Every row comes from one small tree of marks. The marks that hang from a mark follow it in brackets, in the order of their numbers. Every link used is in the known rows. Which tree was each row made from?
Known rows
q636(q524(q463)): [-1.11 -0.59 -0.39  1.56 -0.82 -3.14  0.30  0.81  1.13  0.63 -0.27 -0.52
  0.67  0.21  1.17 -0.16  0.89  1.15  1.75  1.73  3.53 -1.85]
q524(q463 q636): [ 0.47  0.25  0.02  2.15  0.76 -2.25 -0.31  1.76 -1.39 -0.48  2.77  0.07
  1.04 -2.08  1.35 -1.64  1.13  1.76  0.97  2.24  2.55 -1.83]
q174(q824(q636(q524))): [ 1.11 -1.31 -0.12  1.95 -2.56  0.04  0.48 -0.41 -0.02  3.87  0.20 -2.21
  0.94 -0.63  3.95  2.46  3.36  3.61  0.43  1.80  1.81  0.46]
q504(q463(q646)): [-0.81  0.67  1.28 -1.61 -1.38 -1.66 -0.92  0.61 -2.24 -0.47  1.56 -1.95
  0.93 -2.99  3.21  0.45  0.99  0.10  0.58  1.68 -1.44  0.88]
q504(q463(q524(q636) q646)): [ 0.69  1.02  0.55  0.46  0.26 -1.29  0.06  2.13 -5.19  0.55  2.15 -3.32
  1.78 -3.16  3.67 -0.02  2.95  3.13  1.16  3.52 -1.19  2.03]
q524(q463): [-0.43  0.24  0.48  0.66  0.08 -2.81 -0.85  1.29  0.10 -0.45  1.72 -0.42
  0.79 -0.94  0.30 -0.56  0.14  0.80  0.79  0.11  1.54 -0.87]
q504(q463(q524)): [-0.51  0.49  0.78 -1.21  0.15 -1.80  0.58  1.62 -2.80  0.78  1.08 -1.90
  1.20 -1.31  0.09  0.21  1.51  2.13  1.15  0.73 -2.06  1.26]
q704(q504 q824(q636(q524(q463)))): [-0.40 -2.00  3.81  4.61 -2.88 -1.26  1.65  1.76  1.33  0.19 -0.27  0.03
  2.27 -2.44  4.30  2.12  2.70  0.71 -1.07  2.80  1.85 -1.94]
q524(q463(q824)): [-1.59 -0.06  0.86  1.01 -1.81 -2.45  0.48  1.67  2.20  1.06  2.51 -0.01
  0.60 -0.32  0.84 -0.59 -0.02  0.96  1.56 -0.07  1.54  0.82]
q636(q524(q463(q646(q174) q824))): [-1.97 -0.17  1.16  2.32 -3.46 -2.25  1.99 -2.19  0.97  1.45  1.07 -0.23
  0.49  0.65  3.45  2.70  1.00  1.21  1.17  2.03  4.21  1.52]
q524(q463(q646(q174)) q636): [ 0.83  0.86  1.07  2.59 -0.08 -1.38 -0.26 -1.91 -3.60 -1.32  3.14  0.24
  1.25 -1.95  2.84  1.04  1.50  1.44 -0.18  3.11  3.25 -0.02]
q504(q463(q524 q824(q636))): [ 1.00 -0.52  2.16  0.09 -2.81 -1.77  1.00  2.95 -1.05  5.22  3.51 -2.04
  1.58 -2.01  2.17  1.14  2.87  3.16  2.22  0.80 -2.18  2.45]
q646(q174 q463(q824) q704): [ 0.05 -0.59  0.31 -1.48 -2.05 -0.33  0.17 -5.07  1.14  1.09  0.54 -1.18
  0.83  1.44 -1.64 -0.27  0.85  1.32 -1.27 -0.67  1.77  1.91]
q704(q504 q824): [-1.71 -0.54  3.73  2.34 -0.94  1.54  1.67  0.27  0.24 -3.74 -1.43  1.30
  1.23 -1.17  2.10  1.43 -0.21 -1.28 -3.12  0.76 -1.45  0.19]
q174(q824(q636(q524(q463)))): [ 0.70 -1.18  0.09  2.62 -2.19 -2.62  0.00  0.71  0.03  3.43  1.76 -2.42
  1.52 -1.41  4.33  1.75  3.67  4.32  1.36  2.08  3.37 -0.37]
q646(q174 q463(q824)): [-0.14  1.17  1.67 -0.25 -2.37 -1.05 -0.13 -2.73  0.77  0.53  2.11  1.04
  0.98  1.88 -0.65  1.13  1.17  1.05 -0.68 -0.92  2.44  0.58]
q174(q824(q636)): [ 1.63 -0.69  0.71  0.96 -1.63  0.39 -0.69 -0.38 -0.91  2.85  2.04 -1.98
  0.98 -1.74  3.25  1.76  2.55  2.88 -0.32  0.64 -0.16  1.57]
q524(q463(q646 q824) q636): [-0.09  0.82  0.84  2.58 -1.38 -1.98  0.14  2.28 -0.35  0.80  3.54 -0.98
  1.50 -2.14  4.48 -1.16  1.31  1.75  1.43  2.63  2.16  1.65]
q704(q824(q636)): [ 3.23 -0.04  1.69  2.20 -2.23  1.92  0.16  1.08 -0.73  0.03  0.36  0.93
  1.35 -2.91  3.25  0.84  2.10  1.41 -1.59  1.23 -0.55  0.25]
q174(q824(q636(q524(q463(q646))))): [ 0.66 -0.61  0.51  2.75 -2.55 -2.43 -0.72  0.62 -0.57  3.30  1.83 -3.86
  1.97 -2.09  6.69  2.34  3.89  4.24  0.96  3.11  2.86  1.30]
q636(q524(q463(q646 q824))): [-1.76  0.17  0.49  2.14 -2.86 -3.04  1.03  1.34  2.25  1.96  0.79 -1.91
  0.83  0.17  4.09  0.67  0.97  1.23  1.96  2.03  3.27  1.53]
q504(q463(q524(q636) q646 q824)): [-0.27  1.04  1.11  0.72 -1.44 -1.15  1.07  2.65 -3.19  2.09  2.91 -2.71
  1.73 -2.50  4.34 -0.11  2.51  3.48  1.90  3.22 -1.07  3.51]
q824(q636(q524(q463(q646)))): [ 1.37 -0.90  0.23  2.59 -1.91 -2.78 -0.64  1.76  0.33  3.24  1.28 -2.72
  1.82 -1.96  4.83  1.52  2.93  1.89  1.96  2.68  3.25 -0.21]
q646(q174): [-0.10 -0.24  0.85  0.08 -0.73  0.62  0.96 -3.29 -1.20 -0.45  0.45  1.76
 -0.36  0.69 -0.95  2.42  0.03 -0.04 -1.08  0.07  0.78  0.02]
q704(q824): [ 0.91  0.89  0.96  1.21 -1.34  1.75  0.71  0.46 -0.73 -2.73 -0.99  1.61
  0.59 -1.40  1.87  0.13  0.42  0.72 -2.22  1.11 -0.44  0.61]
q704(q504(q463)): [-3.27 -1.37  3.44 -0.84 -0.97 -1.65  0.49  0.41 -0.26 -1.07  1.05 -0.76
  0.71 -1.87  0.85  1.33  0.09 -1.83 -0.50  0.86 -2.17 -1.23]

Write each row's tree
[ 0.88 -1.12  0.72  2.12 -4.09 -0.14  1.14  1.07  1.94  5.29  0.60 -1.87
  0.80 -0.47  5.12  2.19  2.41  1.26  1.71  2.00  1.64  2.26] : q463(q646 q824(q636(q524)))
[-0.06 -0.45 -0.66  1.66 -0.75 -1.51  0.29 -0.18  0.35  0.95  1.96 -3.50
  1.33 -2.21  3.07 -2.35  1.01  2.18  0.73  3.25  1.77  2.68] : q524(q463(q646(q704) q824) q636)
[ 1.37 -0.20  2.77  2.08 -3.77 -1.58  0.27 -0.98  0.07  3.05  4.35 -0.42
  1.31 -1.50  3.84  3.24  1.72  1.30  0.76  1.20  1.93  2.52] : q524(q463(q646(q174) q824(q636)))
[ 0.62 -1.62  0.53  1.96 -3.86 -0.18  1.79  1.21  2.59  5.47  0.29 -0.54
  0.32  0.25  2.69  1.35  2.38  1.42  1.92  1.42  1.80  0.35] : q463(q824(q636(q524)))
[ 0.47  0.90  0.37  2.42 -0.31  0.36  1.46  1.87 -2.10  2.02  1.77 -2.26
  1.24 -0.56  3.67 -0.03  1.74  2.92  1.28  2.17 -0.12  4.35] : q463(q524(q636) q646 q824)
[ 2.44  0.56  1.31  0.96 -1.52 -1.67 -0.57  2.40  0.37  4.92  2.95 -2.44
  2.52  0.58  1.13  0.40  3.40  3.86  1.49 -1.40  0.61  2.63] : q646(q463(q524 q824(q636)))
[ 1.50  0.95 -0.14  2.13  1.58  0.41  0.59  1.30 -3.71  0.61  0.99 -2.51
  1.26 -1.12  3.14  0.00  2.02  2.91  0.47  2.44  0.06  2.67] : q463(q524(q636) q646)
[ 0.04 -0.87  1.75  0.32 -5.35 -1.72  0.80  1.60  0.92  5.19  1.64 -2.38
  1.25 -2.56  5.76  1.65  3.26  1.74  2.37  3.00  0.49  1.55] : q504(q463(q646 q824(q636(q524))))
[ 2.02 -0.64  1.21  3.50 -3.29 -1.36  0.56  1.90  0.47  0.76  0.08  0.39
  1.88 -2.57  4.12  0.87  3.12  2.65 -0.02  2.90  2.81 -1.74] : q704(q824(q636(q524(q463))))
[-1.20  1.07  1.66 -0.67 -1.95 -1.63  1.06  2.04 -1.65  2.08  2.02 -3.12
  1.34 -1.23  3.33  0.97  1.66  2.37  1.76  1.21 -2.09  4.37] : q504(q463(q524 q646 q824))
[ 2.32 -1.15  0.93 -0.46 -3.25 -0.43 -0.40 -4.11  1.38  3.61  2.16 -1.73
  1.28  0.48 -0.33  0.56  2.50  1.85 -0.67 -0.15  1.44  2.02] : q646(q174 q463(q824(q636)) q704)
[-0.88 -0.78  2.18  0.65 -0.66  0.39  0.22 -1.65  0.95 -3.60 -2.09 -1.91
  2.32 -0.73  0.46 -0.83  0.88  0.05 -3.91  0.35 -0.26  0.35] : q646(q463 q704(q504 q824))
[ 0.07 -0.48 -0.88 -0.15  0.24 -2.02 -1.20 -0.98  0.02 -0.44  0.07 -4.18
  1.22 -1.79  1.55 -1.44  0.21  0.76 -0.11  1.50  0.73  2.63] : q524(q463(q646(q704)))
[ 1.95  0.13 -1.65  0.40  2.48 -0.94 -0.81 -0.65 -2.28  0.81 -0.01 -4.18
  2.31 -0.17 -1.11 -3.17  2.96  4.19 -0.17  1.34  1.23  1.55] : q646(q463(q524(q636)) q704)
[-2.74 -0.52  3.41  0.05  0.25 -1.60  1.04  1.53 -2.62 -0.63  0.73 -3.75
  1.83 -1.73  3.05  2.33  1.41  0.34 -0.17  1.52 -3.22  2.33] : q704(q504(q463(q524 q646)))
[ 1.90  1.33 -0.26  1.30  2.01 -1.27 -0.75  1.38 -3.01  0.56  1.58 -1.76
  2.21 -0.06  0.34 -1.66  3.08  3.83  0.27  1.00  1.80 -0.04] : q646(q463(q524(q636)))
[-1.08 -0.38  3.94  2.58 -0.50  0.14  2.34  2.17 -3.88 -2.83  0.58 -0.49
  2.49 -3.61  3.39  0.58  2.69  2.14 -1.58  3.47 -2.60  0.35] : q704(q504(q463(q524(q636))) q824)
[-0.07  0.98  1.21 -0.95 -0.08 -1.88 -0.03  1.53 -3.62  0.52  0.89 -3.53
  1.67 -1.89  2.65  1.03  1.85  1.93  1.02  1.70 -2.14  2.95] : q504(q463(q524 q646))
[-0.62  0.22  0.70  2.49 -1.00 -2.25  0.72  2.38  0.54  1.07  3.61  0.18
  0.91 -1.72  1.96 -1.73  1.03  1.87  1.85  1.82  2.53 -0.22] : q524(q463(q824) q636)
[ 1.68 -0.39  0.78  1.27 -3.79 -1.78 -0.08  1.27  2.69  5.39  1.13 -1.35
  1.65  0.84  2.42  0.42  3.44  2.26  1.85  0.24  3.23 -0.58] : q646(q463(q824(q636(q524))))
[ 1.06 -0.79  1.57  1.74 -2.90 -2.38 -0.14  2.54  2.22  3.72  3.96 -0.59
  1.16 -1.69  2.27  0.37  1.47  1.72  2.09  0.29  1.45  0.57] : q524(q463(q824(q636)))
[-1.86 -2.28  4.59  0.09 -4.00 -1.45  1.13  1.97  1.72  3.27  3.29 -1.05
  1.27 -2.70  2.85  2.26  1.64 -0.65  0.80  0.76 -2.42  0.24] : q704(q504(q463(q824(q636))))
[ 0.71 -1.01  2.31 -0.86 -4.15 -1.63  0.00  1.91  0.64  4.17  3.63 -0.74
  0.78 -2.68  2.45  0.74  2.04  1.37  1.69  1.09 -1.38  0.45] : q504(q463(q824(q636)))
[-2.50 -0.67  0.16  1.98 -2.59 -3.13  1.62  1.31  3.12  2.05  0.58 -0.50
  0.43  0.75  1.83  0.00  0.90  1.59  2.38  1.13  3.60 -0.26] : q636(q524(q463(q824)))
[ 1.30 -0.20  1.74  1.88 -2.98 -2.25 -0.61  2.47  1.19  3.61  4.14 -2.10
  1.81 -2.12  4.59  0.94  1.65  1.53  1.85  1.16  1.19  2.38] : q524(q463(q646 q824(q636)))
[ 3.38 -0.97 -0.23  1.29 -2.84  0.17 -0.40 -1.14  0.82  1.28 -2.33 -2.30
  2.49 -1.44  2.25 -0.89  4.06  3.04 -1.77  2.22  2.44 -0.17] : q646(q463 q704(q824(q636(q524))))
[ 1.78 -0.56 -0.87  1.51  1.23  1.62  1.89 -4.47 -4.37  0.24 -0.17 -3.06
  0.98 -0.76  0.85  0.53  2.22  2.92 -1.37  3.25  0.24  4.23] : q463(q524(q636) q646(q174 q704))
[ 2.41  0.46  1.94  1.29 -2.16 -1.00  0.42 -1.13 -1.04  4.36  3.18 -0.94
  1.93  1.38  0.29  2.53  3.52  3.65  0.17 -1.02  1.43  2.56] : q646(q174 q463(q524 q824(q636)))
[-4.34 -1.45  4.08 -0.45 -2.70 -1.99  1.71  1.06  1.48  0.51  1.70 -0.79
  0.79 -1.35  1.78  1.23  0.03 -1.10  0.50  0.42 -2.40  0.30] : q704(q504(q463(q824)))
[ 0.03 -0.16 -0.36 -1.44 -1.68 -1.27 -0.65 -1.55  2.42  1.62  0.11 -2.89
  1.08  1.01 -0.78 -2.37  0.94  1.33 -0.30 -0.66  0.92  1.78] : q646(q463(q824) q704)
[-0.10 -0.59  0.70 -1.99 -0.49 -0.58  1.15 -4.36 -4.11  0.23  0.03 -3.97
  1.27 -1.42  0.61  1.63  1.93  2.26 -0.85  2.26 -1.97  4.26] : q504(q463(q524 q646(q174 q704)))
[-0.24 -2.19  3.39  3.91 -2.94  1.24  2.16  0.83  1.14  0.39 -1.99  0.42
  1.46 -1.56  4.24  2.88  2.38  0.16 -1.75  2.36  0.24 -0.97] : q704(q504 q824(q636(q524)))
[ 2.55 -0.75  0.82  2.79 -3.21  1.50  1.27  0.90  0.27  1.28 -1.54  0.65
  1.07 -1.66  3.84  1.24  2.80  1.89 -0.88  2.53  1.29 -0.86] : q704(q824(q636(q524)))
[ 1.69 -0.60  0.98  1.72 -1.71  0.01  1.48  2.10  0.45  5.14  1.87 -1.50
  1.09 -0.01  1.47  1.16  2.39  2.72  1.45 -0.05 -0.92  3.25] : q463(q524 q824(q636))
[-1.02  0.93  1.38  1.11 -1.95 -2.45 -0.33  1.63  1.28  0.74  2.56 -1.62
  1.17 -0.78  3.42  0.04  0.27  0.87  1.47  0.67  1.39  2.50] : q524(q463(q646 q824))
[ 1.44  0.01 -0.30  0.54 -1.33  2.25  0.33 -2.02 -0.76 -2.72 -2.42 -2.18
  1.02 -2.20  3.02 -0.68  0.71  0.66 -3.03  2.24 -1.22  3.66] : q463(q646(q704(q824)))
